What can hang from each mark:
lerosan: gazava
geruk: begule
gazava: dugut geruk lerosan pokuv revo tesed todi
tesed: gazava
begule: gazava
pokuv: dugut gazava revo
revo: gazava
dugut: gazava

Every row comes from one small tree of marks. The marks that hang from a mark follow it in brackets, in alphabetical order. Every link used is in the known rows. Which tree was each row made from?
Known rows:
gazava(pokuv revo todi): [ 2.45 -0.13  2.14 -0.64  0.52  2.12  3.09  2.84 -0.23  1.74  2.10  1.14
 -0.54 -3.18  0.91 -0.22  1.33 -0.15 -2.47 -0.25  4.49  0.25  2.49]
pokuv(gazava revo): [ 2.77 -1.07  4.21 -0.62  0.27 -0.61 -0.21  0.71 -5.43 -3.35  1.77  2.47
 -1.67 -1.19  3.96 -2.95 -7.77 -4.47  1.89 -4.01 -4.65 -0.28  0.07]
lerosan(gazava(dugut geruk(begule) tesed)): [-0.96 -0.65 -0.90  1.30 -2.86 -1.31 -4.96 -2.30  2.11 -0.97 -2.72 -1.46
 -2.47  3.32  7.34  4.63  1.67  3.57 -1.98  0.53  1.57 -5.18 -2.25]
dugut(gazava(tesed)): [ 2.71 -1.82  0.99 -2.78 -0.71 -0.88 -0.62 -0.73 -3.72  1.46  2.24  1.63
 -1.60 -0.72  3.37 -1.60 -4.96 -0.09 -0.15 -1.63 -1.48 -0.65 -0.54]
begule(gazava(geruk revo todi)): [ 1.03  0.04  3.31  2.42  0.19  0.22  3.29  0.48 -0.88  0.37  3.20  3.86
  2.42 -2.19 -2.14 -2.03  0.07 -2.52  0.16 -1.91  1.41  2.67  0.21]
gazava(dugut geruk(begule) lerosan pokuv(revo) tesed): [-5.91  0.30 -2.41  1.75  1.04 -0.16 -3.22  1.01  2.21 -0.89 -2.19 -4.05
 -2.30  0.75  0.42  4.22  4.10  3.11 -2.15  3.13 -1.43 -3.52  1.09]
dugut(gazava(geruk lerosan tesed)): [-1.51 -1.31 -1.09 -1.85  0.40 -0.66  0.08 -2.70 -0.55  3.36  1.07 -0.95
 -0.87 -1.27 -2.67 -0.43 -0.19  1.04  0.98 -2.09 -0.97 -0.22  0.17]
pokuv(dugut): [ 7.02  0.72 -0.78 -0.35 -2.31  3.37 -0.80 -1.19 -1.23 -2.21 -1.69  0.61
 -3.85 -0.75  6.03 -2.66 -3.14 -2.02  2.29  0.38  1.99  0.29 -4.71]
revo(gazava(geruk lerosan pokuv(dugut) tesed todi)): [-0.82 -0.62 -1.03 -4.54  2.17  1.36  1.69  2.53  3.58  0.40 -5.45 -0.49
  2.50  1.61 -2.39  2.57  3.33  2.50  2.21  0.88  4.88 -1.70 -1.15]
revo(gazava(dugut geruk lerosan tesed)): [-3.02  2.92 -1.49 -4.33 -0.77 -0.83 -3.21 -0.93  3.39  0.02 -2.72 -4.66
  1.11  1.52 -3.53  1.64  1.74 -0.02  0.51 -2.99 -0.34 -1.02  0.66]
dugut(gazava(geruk(begule) pokuv(revo) tesed todi)): [-2.14 -3.90  2.22  1.48  2.66 -0.56  1.40  3.03 -2.64  0.77  2.11  4.97
  1.15  1.65  2.61  4.54  0.14  3.73 -1.72  1.54 -0.39 -5.88  1.22]
dugut(gazava(revo todi)): [ 2.83 -3.16  1.13 -1.63  0.76  0.93  3.01  1.16 -2.99  3.14  3.62  3.65
  0.73 -0.88  0.31 -1.47 -1.22 -1.03 -0.95 -3.46  0.99  0.59  0.01]
pokuv(dugut(gazava(todi)) revo): [ 4.53 -6.06  0.83 -0.24  2.45  2.48  2.68  4.16 -5.55 -1.05  0.85  5.34
 -1.52  1.27  4.85 -2.33 -2.50 -1.30  2.01 -1.00 -1.17 -0.72 -3.89]
geruk(begule(gazava(pokuv(dugut revo) todi))): [ 2.73 -1.63  2.44  4.79  2.20 -0.08  2.01  1.47 -2.01 -4.85 -0.51  5.70
  0.71  1.12  5.58 -0.45 -3.30 -0.23  2.13  4.87 -0.45 -1.70 -4.38]
gazava(lerosan tesed): [ 2.31  0.67 -0.10 -2.47 -1.66 -0.24 -2.81 -2.23 -1.80  1.75  0.46 -1.62
 -2.83 -3.94  1.67 -1.62 -1.11  0.83 -1.68 -2.02  0.68  0.26 -0.02]
dugut(gazava(geruk revo tesed)): [-2.19 -3.20 -0.53 -2.53 -0.18 -0.10  1.09  0.76 -1.40  3.19  1.85 -0.08
 -0.47 -0.14 -0.84  0.00 -0.95 -1.15 -0.38 -2.60 -1.07  1.69  0.90]
tesed(gazava(lerosan pokuv revo)): [ 0.67  4.20  0.93  0.78 -1.98 -0.58  2.09 -2.11  0.29  0.08  2.28 -2.16
  0.19 -2.72 -3.54 -2.74 -0.60 -2.90 -0.99  0.37 -0.79  6.24  4.76]
begule(gazava(dugut geruk pokuv todi)): [-0.10  2.10  1.91  3.48  2.46  0.42  3.26  2.64  2.84 -2.10  0.73  1.35
  1.87  1.26 -2.38 -0.08  2.37  0.26  1.77  4.13  1.56 -1.27  0.73]
begule(gazava(dugut pokuv revo tesed todi)): [-2.99 -2.66 -0.18 -0.90  2.95 -0.87  1.17  6.77  0.61  0.19 -0.58 -0.38
  1.78  0.85 -1.07 -0.80  2.24  0.63 -1.35  3.55 -0.37  1.92  1.31]
geruk(begule(gazava(dugut revo tesed todi))): [-0.91 -2.18 -1.46  1.21 -0.18 -1.31 -2.97  2.23 -0.91 -0.29 -0.77  2.54
  2.62  3.24  2.04  0.92  0.28  1.64 -2.03  2.02 -1.55 -0.55 -2.97]
begule(gazava(lerosan tesed)): [ 0.99  1.09  1.31 -0.49 -0.57 -2.85 -1.28 -2.88 -1.99  0.08  1.64 -0.41
 -0.40 -3.81 -0.30 -3.92 -3.75 -1.18  0.45 -0.75 -2.27  2.74 -0.76]
tesed(gazava): [ 7.75  5.55  3.63  1.75 -5.05  0.13 -1.02 -2.84 -3.61 -2.92  3.38  3.16
 -0.39 -0.98  3.50 -3.98 -5.29 -3.59 -0.28 -1.03 -1.55  2.47  1.73]

Write each row's tree:
[-0.87 -1.03 -4.17  2.04  0.86  3.71  1.99 -1.15  4.20  1.03 -4.36 -0.02
  0.38  1.04 -1.59  3.45  6.03  2.87  0.93  3.22  5.86 -1.30 -3.49]
gazava(geruk(begule) lerosan pokuv(dugut) revo todi)
[ 4.16  1.89  4.87  3.29 -0.01  0.07  2.37 -0.95 -1.57 -1.12  3.12  5.30
  2.19 -1.81 -0.12 -2.16 -1.49 -1.40  1.12 -0.65  1.64 -0.29 -0.73]
begule(gazava(geruk todi))
[-1.18  2.70  0.53  1.76 -0.23 -4.00 -1.50 -5.34  1.15 -0.84  0.35 -0.33
  0.64 -2.14  0.36  0.09 -3.55  1.84  0.32  3.56 -1.04 -0.86 -1.02]
geruk(begule(gazava(lerosan pokuv tesed)))
[-0.79  2.92 -1.66  1.91 -2.84  0.73 -1.59 -6.80  2.11  1.55  0.57 -1.82
 -0.76 -2.28 -1.44  2.07  1.49 -0.08 -0.94 -2.26  1.97 -0.11 -0.98]
gazava(geruk(begule) lerosan revo)
[-1.51  3.67 -0.53  1.96  1.66 -1.82  1.17 -2.06  3.61 -1.89  0.61 -4.13
 -0.72 -1.66 -3.36 -2.95 -0.70 -1.38  2.11  3.23 -1.84  2.06  0.13]
begule(gazava(dugut lerosan pokuv))
[ 2.62  4.23 -0.07  4.19 -2.09 -1.78 -3.25 -4.73  0.55 -4.00  0.77  1.09
  0.24  1.88  3.28 -1.01 -4.52 -1.11  1.40  2.29 -2.67 -1.62 -4.25]
geruk(begule(gazava(dugut)))
[ 0.66 -3.50 -2.02 -2.82  0.12  2.07 -2.10  6.41 -1.67  2.08 -1.39 -0.20
 -0.70  1.07  2.10  0.24  3.66  1.64 -3.81 -0.72  1.36  0.03  0.16]
gazava(dugut revo tesed todi)
[-1.66 -0.13 -0.76  0.64  1.65  3.43  2.54  5.17  3.45  1.07 -0.50 -1.62
 -0.20  0.55 -2.23  2.10  6.52  0.92 -1.64  1.72  4.23 -0.78  2.44]
gazava(dugut geruk pokuv revo todi)
[-0.07  3.95  0.29  4.20 -1.80  0.46  1.81 -2.57  1.73  0.67  0.85  2.25
  4.07  0.93 -4.00  2.38  3.68  1.46 -1.82  2.03  2.19  1.00  3.06]
tesed(gazava(geruk(begule) lerosan pokuv revo todi))
[ 0.97 -5.81  0.45 -3.57  1.06  0.23  1.29  3.80 -4.12  4.15  2.34  3.56
  0.69 -0.07  1.16 -0.79 -0.84  0.83 -2.14 -2.56  0.28  0.38  0.30]
dugut(gazava(revo tesed todi))
[ 2.28 -4.49  0.97 -1.87 -0.40 -0.42 -2.27  4.23 -1.29  0.99 -1.50  0.53
 -2.06  1.17  7.41  1.12  2.41  3.67 -3.45 -1.11  2.64 -3.62 -0.51]
lerosan(gazava(dugut tesed todi))
[-6.72 -0.60 -4.42 -2.03  1.47  1.20 -0.33  3.05  4.71  2.38 -2.85 -7.41
 -2.01 -0.54 -4.75  1.92  6.55  1.38 -1.35  1.87  1.21  1.75  3.02]
gazava(dugut geruk lerosan pokuv revo tesed)
[-3.39 -2.19 -0.61 -0.58  3.37  0.79  5.92  0.32  2.26  4.52  2.11 -0.37
  1.68 -1.91 -7.06  0.85  4.31  1.02  0.34 -0.85  2.92  0.86  2.59]
dugut(gazava(geruk lerosan pokuv revo todi))
[ 1.11  2.98  1.83 -5.72 -1.91 -2.05 -2.98 -3.14 -0.31  0.75 -0.19 -1.96
  0.77 -2.42 -0.23 -0.56 -3.37 -0.94 -0.56 -4.70  0.12 -0.24  0.88]
revo(gazava(lerosan tesed))
[-3.94 -3.87 -1.30 -1.69 -1.31 -0.56 -1.76  2.65  1.85  1.46 -2.10 -4.17
 -2.97  0.96  3.23  1.82  4.06  0.42 -2.45 -2.06  1.14  0.89  0.91]
lerosan(gazava(dugut geruk revo tesed))
[ 0.48 -0.79  3.71 -0.02  1.95 -0.63  3.49  1.15 -2.88 -0.90  4.83  0.80
 -2.73 -2.57  2.44 -1.70 -4.81 -2.26  0.48 -0.47 -2.71 -0.43  2.44]
dugut(gazava(pokuv(revo)))
[-3.11  0.50  2.05  2.53  1.23 -4.50 -1.29 -2.44 -1.63 -1.84  1.84  0.21
 -0.16 -2.87  1.67 -0.22 -3.84  0.30 -0.73  2.32 -3.98 -0.20  0.37]
geruk(begule(gazava(lerosan pokuv(revo) tesed)))
[ 1.13 -2.55 -3.02 -1.34  2.01  3.77  3.37  2.43  1.87  1.75 -2.92 -1.42
 -1.39 -1.85 -1.07 -0.62  4.06  0.83  0.55  1.82  5.02  2.43 -1.64]
gazava(lerosan pokuv(dugut) revo todi)
[-6.21 -2.22 -5.58 -1.22  0.10 -0.91 -4.10 -1.40  2.45  0.20 -5.45 -3.50
  1.48  5.05 -3.50  3.26  1.53  1.40  1.69 -0.16 -3.16 -0.90 -2.37]
pokuv(gazava(dugut geruk(begule) lerosan revo tesed))
[ 0.57 -1.68 -3.50  0.73 -1.22  2.03 -0.83 -2.83  1.24 -2.95 -5.36  1.47
  0.83  5.22  1.93  1.47 -3.11 -2.11  5.24  0.31 -0.29 -0.31 -6.52]
pokuv(dugut gazava(geruk(begule) revo))
[ 1.77  6.50  1.88  2.86 -2.30  0.01  1.98 -3.62  1.58 -1.31  1.74 -1.00
  0.42 -1.73 -3.83 -1.39  0.22 -1.41  0.85  1.71  0.25  2.63  4.35]
tesed(gazava(geruk lerosan pokuv))
[-0.36  6.34 -1.38  2.74 -1.38  0.77  0.75 -1.25  3.56 -2.21 -0.59 -3.53
  0.11  1.30 -4.94 -0.63  2.97 -0.76  1.00  3.53 -1.12  2.12  3.73]
tesed(gazava(dugut geruk lerosan pokuv))
[-4.92  4.71 -2.20 -2.20 -0.56 -1.80 -3.60 -3.01  6.34 -0.99 -3.83 -4.91
  2.28  3.22 -2.85  5.57  2.14  2.91  0.28  1.50  1.02 -4.56  0.32]
revo(gazava(dugut geruk(begule) lerosan pokuv tesed))
[-2.32  0.92 -1.75  0.68 -1.01 -0.87 -0.98 -6.30  1.66 -0.01 -1.61 -0.66
  1.72  0.99 -3.31  1.53 -1.90 -1.29  2.63 -2.94 -1.08 -0.09 -2.06]
pokuv(gazava(geruk(begule) lerosan revo))
[-1.38  3.92 -2.66  1.74 -2.87  1.00 -0.64 -0.96  1.61 -0.37 -0.29 -3.69
  0.60  1.49 -5.46 -1.54  3.36 -2.91 -0.07 -0.61 -2.35  5.62  2.68]
tesed(gazava(dugut geruk lerosan revo))
[ 0.70 -1.66 -0.88 -3.13  0.23 -1.22 -0.61 -2.61 -2.40  3.07  1.58 -0.86
 -1.62 -2.13 -0.38 -1.95 -2.90  0.62  0.18 -2.31 -1.69  0.24 -0.22]
dugut(gazava(lerosan tesed))
[ 0.69 -0.73  4.23  0.76  0.46 -0.03  0.75  0.68 -3.75 -3.27  1.23  2.37
 -0.67 -0.43  1.48 -1.42 -5.30 -4.15  2.62 -3.91 -3.67 -0.64  0.74]
pokuv(gazava(geruk) revo)
[ 7.02  3.15  1.50  2.05 -2.67  1.78 -1.13  2.36 -2.89 -2.42  0.98  3.69
  1.35  2.89  2.14 -2.22  0.05 -0.49 -1.45  0.97 -0.72  0.39  1.18]
tesed(gazava(dugut todi))
[-2.13 -6.09 -0.85 -2.76  3.79 -0.75 -2.02  6.52 -4.26 -0.23 -2.56  0.33
  0.45  2.18 -0.04 -0.75  0.12  1.16  0.06 -1.95 -4.54 -1.39  0.00]
pokuv(gazava(dugut lerosan tesed todi) revo)
